Every row comes from one small tree of marks. The marks that hang from a mark follow it in brackets, in the order of their numbers. Every link used is in the known rows. Which tree was each row made from?
Known rows
j_440(j_201 j_609(j_588(j_957))): [  8 -15 -24  30  11  24  19  17  -5   1 -16 -18  11  18  -9 -40   4  -9
 -28  -9]
j_27(j_962): [ 16   6 -15  26  -2   1 -18   6  -2   8  15 -16   3   1  -5  19  -8  37
 -38  -2]
j_609(j_440(j_201 j_962)): [-12 -14  -3  26 -11   9  34  -8 -17  -2   4 -26  11   0  12  37   2 -14
 -25  24]
j_588(j_609): [  1  -8 -19  22 -10   0  -4  29  -2  -4  -6 -11  -6   3 -17  -2  -3 -14
   0  -8]
j_957(j_588(j_609(j_440))): [  6  11   0  38 -31   0  -9  37  -7 -24  -1 -13 -27 -12   0  28   3  -1
  14  -2]
j_270(j_170(j_440(j_201))): [ 20 -23 -15 -16  -1   3  14 -14   5  21   6  -4   4 -28   8   6 -25   7
  -3  27]
j_170(j_440(j_609 j_962)): [ 66 -24  -1   0  -1   9  14  -3   9  18  49  -5  35 -21   4   7  -9 -10
  -5  10]
j_588(j_609 j_957): [ -7  -7 -26  35  10 -11   0  21  14  11 -36  -9 -19  43 -32   7  -7 -27
 -10  -8]
j_588(j_609(j_440(j_170 j_201 j_962(j_27))) j_957): [-15 -20 -28  50  -8   1  19  10   1   5 -37 -26  -2  39 -27  33 -16 -52
 -33  16]
j_962(j_27): [ -7 -13 -18 -30 -12   1  -6  11   6   7 -37  17   5 -18   2 -19  -5 -10
  16  19]
j_957(j_588): [ 16  19   5  18 -21   2 -16  23  -1 -13   7   5 -12 -12  11  15   7  15
  20   1]
j_270(j_170(j_440)): [ 20 -16  -7 -25   7  -1   3 -18   7  20  14  -3  -8 -32   5  14 -33  11
  -3  20]
j_170(j_440(j_201 j_609(j_588) j_962(j_27))): [ 59 -41 -22   7  -2  20  26   8   0  23   7  -7  39 -30   7 -12  -1 -20
   0  20]
j_609(j_440(j_170 j_962) j_588(j_957)): [-22  -8   9  52  37  10  13 -30 -23  -1 -16 -44 -35   9 -15  67 -26 -34
 -53  -4]
j_270(j_170): [ -9   0 -15 -24   8   3 -10 -10   2  10  13  -4 -16 -20   4   8 -33  23
 -16  15]
j_609(j_440(j_201 j_962(j_27)) j_588(j_957)): [-29 -25 -22  39  27  10  31  -7 -19  14 -58 -31 -25   2  -4  38  -4 -29
 -30  15]
j_440(j_170 j_201): [  5  -9   2  33 -25  20  18 -11 -12 -12   1 -15  39  17  -1  -5  -5 -32
 -23  14]
j_440(j_170 j_201 j_609(j_588(j_957)) j_962(j_27)): [ 25 -22 -37  33   0  43   7   4 -10   8  11 -22  49   9  -9 -17 -25 -33
 -55  16]
j_170(j_440(j_609(j_588(j_957)) j_962(j_27))): [ 56 -32 -16  -2  15   9  11   0  10  27   9  -4  18 -24  -3   3 -13 -19
  -4   9]

Which tree is each row?
[-37  -9   8  35  39  -3  19 -16 -17  -4 -53 -33 -60   6 -14  41  -8 -23
 -26 -12]	j_609(j_440 j_588(j_957))
[ 35 -19 -30  15 -31  43   8   9  -6   0  41 -13  76   0   3 -24 -22 -27
 -46  29]	j_440(j_170 j_201 j_609 j_962(j_27))
[ 64 -30 -11 -14  -7   9  12   2  13  21  31   3  37 -30   5  -3 -11 -15
   2  20]	j_170(j_440(j_609 j_962(j_27)))
[ 25  -4 -25  22  33  21  -7   8  -3  15  36 -19   6   5  -9   1 -17   6
 -43 -11]	j_440(j_609(j_588(j_957)) j_962)
[ -7 -18 -22  42 -17   7  21  24 -13  -5  -2 -29   1   2  -9  23  -1 -24
 -17  10]	j_588(j_609(j_440(j_201 j_962)))
[ 10   3 -11  41 -41  10  -6  37 -11 -19  -2 -14  -4 -14   2  29  -2 -13
   6  14]	j_957(j_588(j_609(j_440(j_170 j_201 j_962(j_27)))))
[ 29 -13 -24  54   8  42  11  -3 -14   4  37 -34  46  21 -10  -4 -22 -25
 -66   3]	j_440(j_170 j_201 j_609(j_588(j_957)) j_962)
[ 39 -10 -17  35 -23  42  11   0 -10  -5  67 -24  73  13   2 -11 -19 -20
 -57  16]	j_440(j_170 j_201 j_609 j_962)
[-25 -10  -2  42  44   3  17 -18 -19   9 -28 -36 -45   5  -9  59 -12 -18
 -38  -4]	j_609(j_440(j_962) j_588(j_957))
[  6   6  -3  44 -36   3  -1  40 -10 -23  -7 -14 -18 -10   2  23   9  -3
  14   3]	j_957(j_588(j_609(j_440(j_201))))
[ 33 -14 -20  48  -2  48   9   1 -21  -4  52 -35  52   2  -2  -8 -19 -20
 -60   3]	j_440(j_170 j_201 j_609(j_588) j_962)
[-24 -17  -7  18  24  11  13  -6 -27   2 -25 -30 -34 -32   2  43 -12 -14
 -22   5]	j_609(j_440(j_962(j_27)) j_588)
[ 24  -8  -3  26 -30  34  13   2  -7 -22  32 -20  54  15  -5 -35 -14 -26
 -41   3]	j_440(j_170 j_201 j_609)
[-22 -10 -15  41   6 -13  14  12   6   0 -42 -23 -33  38 -30  29 -10 -37
 -20  -4]	j_588(j_609(j_440) j_957)
[ 21 -11 -13  41 -17  29  15 -13 -15   5  36 -19  60  13   6  20 -10 -25
 -39  27]	j_440(j_170 j_201 j_962)
[  8  12   6  43 -34   4 -11  31  -9 -28   5 -17 -21 -10  -3  33  -4  -9
   6  -2]	j_957(j_588(j_609(j_440(j_170))))
[ 59 -35 -16  27  11  15  30  -1   3  25  16 -14  33  -8   1   0   0 -19
 -12  10]	j_170(j_440(j_201 j_609(j_588(j_957)) j_962))
[-23 -16 -21  49  -1  -8  25  16   4   1 -51 -24 -20  44 -27  21  -3 -40
 -20   3]	j_588(j_609(j_440(j_201)) j_957)
[-25 -14   0  37  31  11  10 -25 -20   2 -35 -36 -33   0 -14  58 -28 -39
 -46   6]	j_609(j_440(j_170 j_962(j_27)) j_588(j_957))
[ 34 -19 -19 -17  18  12  -1 -12   3  24  40 -13  -2 -40   4  13 -39  17
 -22  15]	j_270(j_170(j_440(j_609(j_588) j_962)))
[ 16  -7 -12   3 -11  20 -12 -12  -5   8  26  -4  37  -9   1  23 -29 -24
 -28  26]	j_440(j_170 j_962(j_27))
[ 30  -1 -10  36  22  32 -13 -10  -9   2  54 -31  21  11 -17  13 -37 -17
 -66 -12]	j_440(j_170 j_609(j_588(j_957)) j_962)
